In the rows, 128 means zero.
Known rows, with every step that occurs
z, e, j, q, t: [150  93 103 135 165 180 131 105 143 126  87 129 162 161 168 109  92  87
 169  88 126  95 104 149 127 132 196 189 115 134  92 162 151]
t, q: [165 136  88 137 138 189 136 132 144 104  74 121 167 176 143 113  59  87
 139  93 121 119 119 178 111 131 150 115 135 151 111 124 132]
n, h, a: [146  99  67 161 108 201 134 100 103 104  70 123 153 125 152  92  71  75
  71  59 122 115 108 172 135 150 153 116 148 125 107 120 147]
z, e, j: [154 107  88 133 160 182 139 106 125  93  66 115 178 159 162 109  73  96
 163  76 104 102  98 143 122 168 184 144 142 141 119 156 176]
a, t, q, j, v, h: [151 175 114 124 150 182 153 112 157  90  90 136 120 186 139 121  67 100
  86 108 156  72 120 155 159  99 148 143 169  91 141 162  78]
v, h: [161 138  85 154 143 179 153 131 128  75 101 119 154 164 136 110  67  79
  98  83 142 127 110 154 134 131 155 149 157 116 124 129 133]
n, h, a, j, e: [130 118  96 145 114 189 124  90 109 110  92 137 140 117 148  80  61  81
  93  88  73 113 112 152 153 155 158 107 178 148 132 147 161]
x, e, j, q, t: [126 109  90 127 161 163 132 112 182 123 120 139 158 143 150 111  62  84
 172  86 155 103 108 180 137 118 163 203 120 126 105 134 133]
e, j, v, h, a: [161 147  89 158 126 199 154 101 156  88  56 138 151 128 150 111  62  88
 102  96 119  76 105 162 175 128 152 160 194 106 133 139  99]
z, e: [150 118  99 137 152 178 140 117 116  82  80 117 167 169 157 105  77  88
 131  61 132 130 109 145 116 168 179 134 133 138 120 151 180]
x, e, j: [125 120  75 125 155 162 137 112 169  89 102 126 177 141 144 114  46  94
 166  73 132 110 105 172 133 154 149 154 144 136 133 130 157]
v, j, e, x: [162 137 112 168 143 150 145 144 132  91  94 133 155 149 161  89  70  85
 177  95 102 151 117 122 141 164 154 135 158 161 163 135 166]
v, j: [154 117  78 158 155 185 145 151 120  61  75 108 153 160 159  95  52  78
 137  78 120 135 116 150 127 157 160 125 149 135 157 119 166]
x, e, j, v, h, a: [138 156  86 137 142 178 155  96 180  83  85 147 151 122 144 122  57  96
 113  78 133  77 111 171 178 138 139 176 191  89 138 139 104]
e, x: [171 133  95 167 120 166 140 113 126 105 101 129 161 146 149  97  83  84
 139  79 143 125 107 153 133 144 154 134 148 140 132 120 146]
t, q, j, v: [146 143 103 128 129 197 150 135 165 117  61 145 135 173 158 122  41  99
 131  87 140  94 121 175 136 111 145 127 133 136 129 132 103]
x, e, j, v, h: [135 167  89 130 171 160 172 108 195  78 110 143 161 138 135 130  54 101
 134  81 157  95 106 172 166 136 143 185 182  89 137 140 112]
j, a, t: [153 160 136 129 148 167 131 104 121  74 120 129 148 160 130  96  84  89
 111  91 144 132 114 153 154 148 172 127 167 135 137 159 163]
a, h, n: [166 118  63 133 115 163 143 120 107  73  92 110 147 143 156 113 109  79
 114  96 168 124 116 165 120 147 160 130 158 126 144 128 163]
h, a, t, q: [159 140 100 135 124 197 108  90 122  90  63 115 148 168 146  95  76  83
 101 105 115  87 120 165 141 136 155 104 166 136 127 146 117]
x, e, j, a: [138 143 110 113 156 160 142 117 168  99 120 145 169 137 135 122  55 105
 172  75 119 121 111 175 149 150 156 157 150 144 126 146 167]
h, a, t: [145 127 101 148 117 188 109  89 108  69  74 112 146 147 150  80  76  74
  85  88 135 100 110 152 154 152 165 119 172 126 142 142 141]
a, j, e: [136 142 119 135 141 168 127 116 134  84 108 131 150 150 141  85  49  83
 145 104  94 132 113 145 141 152 166 122 172 165 150 144 171]
a, t, q, j, v: [141 161 119 119 142 183 140 110 156 100  77 137 128 179 151 113  57 100
 112 103 154  78 119 163 150 115 153 124 155 118 145 153  99]
q, t: [158 118  88 149 136 184 121 121 121  95  84 120 148 158 154 104  60  72
 120  73 165 127 116 150 133 129 174 162 140 138 114 134 139]
t, q, j: [149 116  87 127 127 199 129 142 137 117  66 125 142 183 157 115  44  91
 136  89 114 102 119 167 115 113 148 118 112 155 119 129 129]
z, e, j, v, h, n: [178 152  91 120 160 181 163 105 139  95  60 126 148 146 161 146 101 105
 133  86 139  74 112 145 146 147 178 169 188 114 133 161 144]
a, t, q: [157 149 103 127 151 176 124 104 136  87  86 110 159 183 137 103  75  88
 121 107 138 105 116 168 126 135 156 111 156 133 126 150 125]
e, j, q: [143 103  94 149 144 182 144 123 167 116  93 129 172 147 145  97  67  83
 166 107 116 109  96 182 126 126 162 152 127 145 112 120 143]
h, n: [168 122  79 133 118 187 128 133 118  94  71 111 147 148 154 121  76  79
 126  78 151 121 118 165 118 144 162 129 154 159 136 112 167]
q, j, v, h, n, b: [146 150  84 145 149 173 156 112 132 124  79 144 113 139 164 152  67  95
  87  94 189  82 119 148 177 106 133 150 176 127 166 129 136]

Rows
[163 132 103 116 120 172 147 140 125 108 105 150 132 174 151 117  86 102
 131 101 118 116 123 171 127 112 152 124 125 133 121 162 138] => t, q, j, a, h
[138 138  92 115 152 135 157 106 155  80 140 146 167 132 138 113  90 106
 159  90 133 123 108 176 150 152 154 159 158 113 134 165 165] => x, e, j, a, h
[167 132  79 148 165 139 152 122  93  89 106 129 134 131 171 127 115  93
 127 107 150 130 127 150 161 152 144 120 184 139 184 153 205] => v, j, a, h, n, b
[145 124 122 151 111 157 135 134 133 127  96 151 140 150 160  94  60  92
 161  92 117 129 110 123 142 132 151 141 130 172 141 137 154] => q, j, e, x
[140 106  78 128 112 206 115  86 103 125  62 124 125 158 157  97  69  90
  65  81 109  67 116 166 137 118 149 100 143 122 116 152 115] => n, h, a, t, q, j
[169 185 111 142 135 191 140  89 150  79  70 133 133 165 137 109  85  90
  69 110 141  73 122 165 171 119 147 134 201  91 133 159  73] => j, v, h, a, t, q
[144 149 114 126 114 203 122  97 143 103  48 141 118 163 160 104  59  95
  91  98 135  61 120 163 166 116 150 116 162 121 145 153  89] => h, a, t, q, j, v
[147 114 105 145 139 188 121  99 137 114 123 132 129 153 146  90  72  70
 127 100 136 101 115 165 139 107 178 165 147 129 123 135 136] => a, j, q, t
[163 143  98 146 146 193 153  89 139  86  50 137 153 140 164 117  87  98
 110  80 108  70 104 142 165 151 174 163 185 100 126 167 122] => z, e, j, v, h, a
[137 120 108 147 138 182 137 106 146 100 125 129 141 153 137  84  71  76
 131 105 113 110 108 176 129 124 164 133 150 131 133 120 153] => a, j, q
[149 134 106 136 165 177 158  99 153  94  62 132 172 149 165 117  74 103
 157  77 131  93 100 153 143 167 180 150 163 124 131 161 152] => z, e, j, v
[149 147 110 146 122 185 124 105 119  80  98 136 131 141 141  87  63  80
  99 110  73 108 117 133 163 137 158 134 198 138 146 153 142] => v, h, a, j, e
[158 143 122 161 123 146 139 125 140 114 104 143 164 145 147  94  77  87
 164  97 123 148 110 136 137 152 154 140 151 167 135 137 157] => j, e, x
[143 130 107 148 156 164 145 163 134  69  79 122 155 156 159  90  45  81
 162  93  98 159 119 134 132 170 160 130 150 161 161 136 175] => v, j, e
[149 111 104 153 139 182 131 127 144 120 105 134 146 159 151  97  75  69
 129  88 164 128 113 166 129 110 171 176 115 133 101 124 132] => j, q, t
[139 137  85 154 113 205 144  65 123 105  84 141 129 108 151  91  65  84
  62  70 120  82 111 176 167 145 156 111 199 101 140 135 129] => n, h, a, j, v
[144 150 101 144 133 189 165 136 150  87  88 144 125 159 149 117  49  89
  91  78 160 101 113 149 156 110 151 161 154 100 142 135 107] => q, j, v, h
[162 119  93 111 100 171 139 136 101  97 102 140 116 145 161 119 105  95
 117  88 146 116 123 155 134 126 167 135 142 140 147 148 172] => q, j, a, h, n
[150  98  91 146 146 186 132 116 158 130  90 129 159 150 155 101  68  76
 162 105 137  99 103 167 133 108 176 185 124 140  99 136 129] => e, j, q, t
[124 154  95 129 162 161 159 106 194  87  96 143 169 131 147 121  44 100
 159  75 156 101 105 179 156 150 148 164 164 114 142 132 132] => x, e, j, v
[164 139 112 146 156 181 145 154 122  71  95 128 147 156 150 103  62  88
 146  75 106 147 123 154 140 155 166 125 155 147 150 136 176] => v, j, a
[164 130  81 161 114 199 133 120 115  75  73 125 145 148 146 102  70  74
  78  81 120 109 113 153 147 133 152 141 168 118 125 126 124] => v, h, a
[160 134  82 153 119 203 125  92 108  72  93 120 129 142 141  91  69  74
  76  93  91  86 114 150 157 126 159 130 196 111 142 136 130] => v, h, a, j
[138 140 133 118 134 176 125 116 115  87 113 136 125 166 142  98  68  94
 109  85 137 112 115 144 155 130 172 133 146 138 146 162 158] => q, j, a, t
[165 126  78 135 154 142 144  90 113 123 105 135 157 117 160 135 116  99
 144 122 145 102 110 164 166 139 149 130 184 154 155 157 191] => e, j, a, h, n, b
[143 131 100 118 139 187 122 115 130  98  79 117 135 189 149 105  58  92
 119 103 132  86 117 156 126 116 155 116 135 139 133 151 123] => a, t, q, j
[161 142 106 139 126 156 154 125 118  74 125 140 155 149 141 100 101  88
 116  92 145 150 115 165 140 147 164 136 154 120 130 158 166] => j, a, h
[134 133 104 141 126 190 153 134 151  96  75 144 133 154 161 107  40  89
 115  71 162 108 110 158 149 128 155 140 139 126 147 127 129] => q, j, v
[161 121 104 125 156 155 155  98 114  82 110 135 170 149 157 111 117 105
 155  91 107 116 103 146 136 166 187 148 154 122 123 192 187] => z, e, j, a, h
[177 140  94 122 116 162 147 125 106  84 110 133 140 140 147 120 120  90
 119  96 153 133 123 166 133 144 167 133 165 134 138 145 177] => j, a, h, n
[170 124 106 157 140 164 142 101 111 104  96 129 164 158 161 104 104  94
 147  66 134 121 106 134 123 164 173 139 141 136 124 150 171] => z, e, x
[161 137 120 111 126 196 133 149 139 127  87 148 135 179 146 124  51 103
 144  87 103 112 126 170 128 108 153 118 117 165 114 144 140] => t, q, j, a
[143  89  82 154 115 207 119  71 114 139 107 137 119 122 152  82  84  67
  75  84 115  84 113 174 152 110 167 150 154 114 103 135 126] => n, h, a, j, q, t
[134 131 126 115 114 188 102 117 128 109  59 137 127 173 156  93  54  90
 123 114  87  92 123 139 148 127 154 109 144 167 137 167 122] => h, a, t, q, j, e
[145 120  98 125 110 205 103 105 115 103  54 122 125 174 157  98  61  88
  99  97 106  69 119 155 144 115 153 107 144 140 136 150 112] => h, a, t, q, j
[173 165 126 126 172 174 135 130 126  75  99 122 144 182 140 105  79  99
 143 105 101 116 130 157 143 144 162 108 169 137 150 165 145] => v, j, a, t, q
[155 135  80  97 138 139 147 110 143  89 124 139 152 124 146 135 108 106
 163  90 141 109 118 177 142 148 158 157 169 130 143 156 177] => x, e, j, a, h, n
